What can hang from each mark
bibo: budup nabomed papeka
dasuko: budup papeka
gosep: papeka
papeka: bibo dafo dasuko dila gofu gosep tosuner
budup: bibo gofu
nabomed: bibo dasuko gofu
dafo: papeka
tosuner: papeka
dofas: budup
gofu: budup nabomed papeka

Every row comes from one small tree of marks. Brackets hold a mark, then the marks that hang from it, in alphabetical order. Every link used is in the known rows. Which tree was each row made from?
In the rows, zero is written as 128.
Known rows
(gofu (budup (bibo (nabomed dasuko))) (papeka dafo gosep tosuner)): [ 86  92 151 164 146 134 150 130 114 125 135 105  78 111 151 140 159 167
 142 133 154 117 152  76 132 153 119 107 143 153 131 123]
(dafo (papeka bibo dila gosep tosuner)): [177 182 106  83 112 154 130 167 203 103  86 189 147 150 133 114 123  86
 126  88  87  67 145 188 169 116  58 161 109 144 156 180]
(papeka dasuko gofu gosep): [180 203 116 132 167 158 127 165 119 118 107 175 104 169 163 108 208 141
 126  33 131 174 103 124 146 122 121 107  95 116 129  78]
(papeka (bibo nabomed) dafo dila tosuner): [126 135 102  75  82 133 187 150 152  96  28 163 176 205 168 144 126 122
 190  66  95  63 108 142 186 122  87 139 100 165 182 173]
(dasuko (papeka (bibo nabomed) dila gofu gosep tosuner)): [167 175 127 109 147 106 150 162 155  94  71 189 106 180 165 111 143 154
 158  69 143  69 111 153 182  95  84 130  90 164 186 151]
(dafo (papeka dasuko dila (gofu (budup (bibo nabomed))) gosep)): [134 151 116 119 115 146 142 147 158 140 100 147 112 141 159  89 163 130
 107 103 124 158 122 127 125 147  87 148 115 117 129 142]
(budup (bibo (papeka dasuko)) gofu): [108  71 139 158 118  99  84  80 106 184 153 107 151  88  98 130 117 132
 100 129 134 157 128 117  83  98 161 124 170 120  97 142]
(budup (bibo (papeka dafo dasuko dila)) (gofu nabomed)): [ 96  44 137 158  96 115 106  82  97 183 111  95 143 105 121 129 103 152
 126 132 141 159 118  88  86 127 149 123 169 136  98 166]
(budup (bibo (nabomed dasuko))): [ 74  88 146 162 109  85 104  91 104 162 161 100 151 104  81 128  94 147
 118 162 149 161 119 128  95  98 160 113 148 113 109 140]
(tosuner (papeka (dasuko (budup gofu)) gosep)): [149 136 118 143 154 160 102 147 131 144 139 154  91 128 172 126 159  90
 150 112  83 138 156 120 133 125 153 128 137 121 117 123]
(bibo (budup gofu) papeka): [ 92  82 125 131 109  88 101  79 139 150 181 127 158  61 114 147 103 100
 109 127 111 147 106 121  73  83 124 137 183 107  91 115]
(dafo (papeka (bibo nabomed) dila (gofu budup) gosep tosuner)): [143 170 112  95 106 146 163 159 183 106  75 163 140 162 164  85 159 132
 129  93 116 104 118 149 152 143  69 170 100 134 168 161]
(tosuner (papeka (bibo (nabomed (dasuko budup) gofu)) dila gosep)): [133 119 127 131 122 136 129 140 143 128 108 155 122 157 192 111 109 101
 178 134  89  96 131 123 139 116 125 148 116 142 155 167]
(nabomed (bibo budup (papeka dafo gosep)) dasuko): [ 71  74 152 134 139 102 131  69 106 124 180 161 144  91 174 132  99 134
 124 133 181 158 119  93  84 109 115 112 126 114 125 117]
(dafo (papeka dasuko dila (gofu (budup bibo)) gosep tosuner)): [150 170 103 106 121 175 148 161 169 134  73 170 110 150 165  95 178 123
 108  92 126 128 128 141 157 142  80 155 103 136 135 148]
(gosep (papeka dasuko dila (gofu nabomed))): [146 187 109 115 154 165 121 108 118 123  95 142 101 150 117 113 116 139
 132 114 113 150 130 151 148 149 111 144  95 132 130 165]
(gosep (papeka (bibo budup) dafo dasuko dila)): [120 166 113  93 126 150 144  89 123 109  84 153 122 156 136 125 124 118
 159  85  87 129 128 148 149 145 106 137  94 130 157 168]
(dafo (papeka (bibo budup) gofu)): [139 159 142  73 114 119 135 119 167 105 144 146 147 104 114 108 128 117
  83  97  92 144 121 164 111 139  86 152 109 111 144 110]
(tosuner (papeka bibo gofu)): [168 155 140  74 140 159 118 138 148 114 130 151 118 131 165 137 128  97
 129  80  52 115 137 145 147 132 126 140 103 143 150 125]
(dafo (papeka dasuko dila (gofu nabomed) tosuner)): [157 170 107  79 124 171 151 150 171 120  66 172 122 144 146 110 129 124
  99 101 112 130 135 157 156 141  61 155 102 147 129 142]
(papeka dasuko): [151 171 115 119 150 137 120 142 134 123 135 148 138 140 102 147 137 103
 113 103 106 153 142 141 135 102 128 111 125 114 107  97]
(gofu budup nabomed (papeka dafo dila)): [115  95 143 133 130 147 157 152 137  97 135  71  95 115 117 166  93 140
 138 179 115 108 161  66 127 172 101 124 154 153 105 139]
(gofu (budup bibo) (papeka dasuko tosuner)): [ 99 126 142 140 157 143 139 135 129 129 140  98  87  99 111 148 154 142
 103 153 132 124 170  82 134 117 129 127 137 148 114 115]
(dafo papeka): [161 152 125  96 129 131 104 137 181 119 169 147 142  93  81 140  92  79
  79 130  87 122 164 190 119 139  85 136 142 114 110 129]
(bibo nabomed (papeka dafo dila gofu)): [128  92 117  84 123 111 153 122 144 130 108 139 142 135 192 159 120 111
 136  63 107 135 110 116 122 135  69 134 138 151 147 133]
(dasuko budup): [126 135 115 143 132 104 113 162 133 118 192  88 151 113  62 150 138  83
 120 188 124 126 150 141 115 118 176 143 153  92 111 103]
(papeka dila gofu): [172 165 108  94 112 134 129 165 151 113 109 141 151 165 112 145 111 102
 128 105  95 104  99 156 161 109 112 139 118 135 120 138]
(dofas budup): [150 146 118 144 108 118  89 126 116 140 178  75 171 108  55 150 114  88
 116 188 115 119 133 154 119 107 198 108 159  84 104 105]
(dofas (budup bibo)): [121 119 128 156  93 111  79 108  98 167 177  57 166  94  48 141 118 103
 110 195 127 131 126 138 106 102 218 109 162  84 102 124]
(dasuko budup (papeka tosuner)): [135 139 125 136 163  92 126 162 141 107 167 126 103 112  87 146 136 108
 124 184 160  81 170 158 149 110 149 136 136 131 140 109]
(dasuko (budup (bibo nabomed (papeka dafo gofu gosep tosuner)))): [ 86  89 122 148 124 102 126 135 111 151 161  87 128 105 129 131 179 121
 129 144 154 149 129 103 101 130 165 145 146 112 136 121]
(papeka bibo dafo (dasuko budup) dila gofu gosep): [171 176 115  94 126 156 194 184 118  91  38 156 120 233 222 102 239 136
 182  22 123 134  89  90 173 157 120 131  64 136 194 108]

Which tree is each row?
[119 112 140 164 160 118 136 131 111 117 166 108 115 118 113 129 110 141
 107 179 148 136 146 101 101 143 124 121 134 128 102  77] | (nabomed (gofu budup (papeka dasuko)))
[174 173 104 104 128 154 119 159 184 125 110 182 123 138 134 119 124  82
 110  95  92 120 151 168 144 122  66 137 124 124 121 153] | (dafo (papeka dasuko dila gosep))
[146 150 144 128 144 134 129 129 112 112 141 119 135 133 105 125 112 159
 111 132 146 162 107 133 123 142 134 119 114 123 112  90] | (papeka (gofu (nabomed dasuko)))
[172 202 107 117 137 154 129 174 161  93  91 184 153 172 132 121 171 117
 158  56 110  75 123 161 176  91 113 135  99 137 166 144] | (papeka bibo gosep tosuner)
[ 93  96 134 173 101  94  96  95  85 168 160  61 151  94  76 126 113 136
 119 202 151 132 122 120  97 103 200 110 158 102 114 121] | (dofas (budup (bibo (nabomed (gofu (papeka tosuner))))))
[154 102 128  86 139 142 148 135 143 120 123 123 131 126 172 165 117 100
 125 103 125 123 127 114 133 155  90 137 130 155 135 121] | (bibo (papeka dafo dila (gofu (nabomed (dasuko budup)))))
[127 108 129 143 104 113  78 101 109 171 183  60 162  77  69 149 118  89
 100 182 126 128 132 132  99 100 200 115 166  93 109 126] | (dofas (budup (bibo papeka)))
[ 71 103 106 102 116 116 131 101 138 134 135 166 154 103 160 140 113 107
 120 118 135 136 121  93 102  65 104 149 127 122 121 156] | (nabomed (bibo budup (papeka dasuko dila tosuner)))
[ 78  76 150 177 141  47 115 121 101 145 190  83 101  93  85 119 121 145
 118 214 188 133 149 120  90 116 177 130 148 113 134 114] | (dasuko (budup (bibo (nabomed gofu))) papeka)
[132 160 145 113 121 137 159 143 123  93 127  83 154 151 112 106 157 167
 119 127 130 154 104  96 117 156 149 150  97 112 147 102] | (papeka bibo (gofu budup nabomed))
[ 82  87 122 135 111 125 121 112 122 128 146 125 140  99 138 136  96 136
 135 133 142 154 117  79  84 118 114 131 141 114 107 159] | (gofu (nabomed (bibo budup (papeka dafo dila gosep))))
[ 34  65 139 167  90  50 132  70  99 137 158 114 142  89 111 122 100 169
 146 143 125 173  89  98  65  99 136 110 181 101 100 107] | (bibo (budup (gofu (papeka dafo))) nabomed)
[130 101 120 115 116 151 113 131 132 158 103 131 122 117 155 145 145 122
 128  73 128 120 113 115 136 123 113 129 131 154 130 165] | (budup (bibo (papeka dafo dila (gofu nabomed) gosep tosuner)))
[ 80  92 139 186 138  89 153 109 106 124 134 126 132 140 139 107  85 174
 147 194 182 132 120 108 107 124 115 122 136 136 121 112] | (bibo (nabomed dasuko (gofu budup (papeka dila gosep tosuner))))
[122 129 149 143 137 124 128 124  99 125 151  94 130 123  99 117 127 164
 110 156 163 171 108 117 110 145 159 126 119 116 114  94] | (papeka (gofu (nabomed (dasuko (budup bibo)))))
[159 159 109  80 112 160 138 153 180 116  90 159 134 129 123 120 105 113
 100 118 105 104 133 174 154 145  65 160 116 146 127 157] | (dafo (papeka dila (gofu nabomed) tosuner))
[172 140 142  90 141 184 132 147 131 111 101 158  92 149 213 126 160 124
 162  37  67 127 126 115 150 177 115 120  97 150 160 127] | (tosuner (papeka bibo dafo (gofu nabomed) gosep))
[118 135 121  90 105 145 147 123 163 118  97 163 137 119 138 105  95 135
 102 141 135 122 121 152 134 136  71 159 109 139 127 155] | (dafo (papeka dila (gofu (nabomed (bibo budup) dasuko)) tosuner))
[132 152 120 119 154 153 159 164 158 102 112 123  99 134 125 159 132 115
 125 155 110  86 168  97 164 110  97 140 134 160 118 129] | (gofu budup (papeka dasuko dila tosuner))
[157 116 135  86 139 180 123 136 127 126 123 141  92 122 182 153 126 111
 140  77  65 136 138 127 143 180 121 114 120 150 124 116] | (tosuner (papeka dafo (gofu nabomed)))
[114  91 164 186 162  89 140  99  97 118 177 117 126 126 108 110  68 164
 112 239 217 124 137 134 104 152 145 109 124 128 109  72] | (nabomed (dasuko papeka) (gofu budup))
[166 176  93 119 154 189 151 170 127 113  57 204 105 185 190 140 212 124
 167  12 124 124 129 135 185 142 101  91 102 146 139 103] | (papeka dafo dasuko gosep tosuner)
[158 145 133 130 163 144 150 161 125  99 105 155  71 148 163 129 171 169
 142  83 167 107 129 127 164 170 108 101 108 153 147 103] | (dasuko (papeka dafo (gofu budup nabomed) gosep tosuner))
[123 106 133 146 105 119  85  99  99 171 172  52 155  79  79 139 125 114
 100 179 137 144 121 117  94 113 200 117 158  96 110 121] | (dofas (budup (bibo (papeka (gofu nabomed)))))
[137 188 108 121 160 167 119 113 125 116 129 134 110 129 100 120 143 135
 122 128 124 123 140 171 156 163 131 152 105 126 134 145] | (gosep (papeka (gofu budup) tosuner))
[141 156 136 118 163 161 123  89  97 110 131 129  98 128 117 127 114 154
 130 108 128 154 136 160 138 201 120 117 102 131 135 130] | (gosep (papeka dafo (gofu (nabomed dasuko))))
[173 128 130  99 139 107 128 151 153 102 126 158 109 142 118 172  84  98
 138 110 112  69 149 168 166 126  94 100 133 157 134 138] | (dasuko (papeka dafo dila))
[117 125 125 117 105 136 127 124 153 129 104 169 123 143 191 117 105 101
 180 107  69 104 114 121 139  93 114 141 122 138 147 174] | (tosuner (papeka (bibo budup (nabomed dasuko)) dila gosep))
[ 86  88 138 183  93  87  94  80  74 174 172  53 169 101  69 116 103 139
 119 222 166 152 111 124  85 109 218 106 157  85 108 113] | (dofas (budup (bibo (nabomed dasuko gofu))))
[ 65  71 147 179 109  79 107  83  88 168 158 100 152 109  90 113  85 162
 119 178 169 165 110 123  82 109 162 114 142 115 107 130] | (budup (bibo (nabomed dasuko gofu)))
[117 142  82 177 111 151 138 169 122 153  50 150 123 183 150  97 187 137
 176 131 160 114 115 102 161  89 152 147 127 131 124 173] | (papeka (dasuko (budup bibo (gofu nabomed))) dila gosep tosuner)
[159 151 146 119 164 103 125 145 138 104 166 129  99 121 102 140 125 136
 103 134 144 116 140 148 138 133 127 114 124 131 130  92] | (dasuko (papeka (gofu budup)))
[ 62  54 155 201  92  61  97  62  77 180 156  90 166 106  72 101  84 181
 127 183 168 168 105 123  74 103 189 112 173 105  96 142] | (budup (bibo (nabomed dasuko)) gofu)
[120  98 148 143 141  86 157 134 108  98 124 110 116 136 116 120 146 162
 152 166 174  93 153 126 134 156 162 131 131 138 164 111] | (dasuko (budup (gofu nabomed)) (papeka bibo dafo tosuner))
[103  84 136 193  79  99  77  84  73 179 167  37 173  90  41 115 106 145
 120 222 151 149 113 118  80 115 240 108 181  78  89 133] | (dofas (budup bibo (gofu nabomed)))
[138 145 126 139 141 173 160 152  88 133  94 132  90 174 197 110 249 165
 142  32 150 194  98  76 137 188 144  94  98 117 134  73] | (papeka dafo dasuko (gofu (budup bibo)) gosep)
[143 131 141  92 119 168 145 137 145 118 102 123 120 150 177 122 106 117
 148 139  79 111 129 108 149 145 130 157 104 149 144 154] | (tosuner (papeka bibo dila (gofu budup (nabomed dasuko))))
[139 101 156 165 157  86 131 104 110 117 148 153 131 141 114 119  37 148
 124 208 195 100 128 162 127 123 118 105 117 148 117 100] | (nabomed (dasuko (papeka dila)) gofu)
[164 141 138  93 168 143 132 152 149  89 134 155  97 113 121 188 112 109
 124  83  88  77 170 148 168 131  76 101 136 174 132 108] | (gofu (papeka dafo tosuner))
[109 101 139 163 110 100  93  87  89 174 168  67 153  91 104 122 133 128
 115 175 159 153 111 115  91 106 196 110 155  94 122 116] | (dofas (budup (bibo (nabomed dasuko) (papeka gofu gosep))))
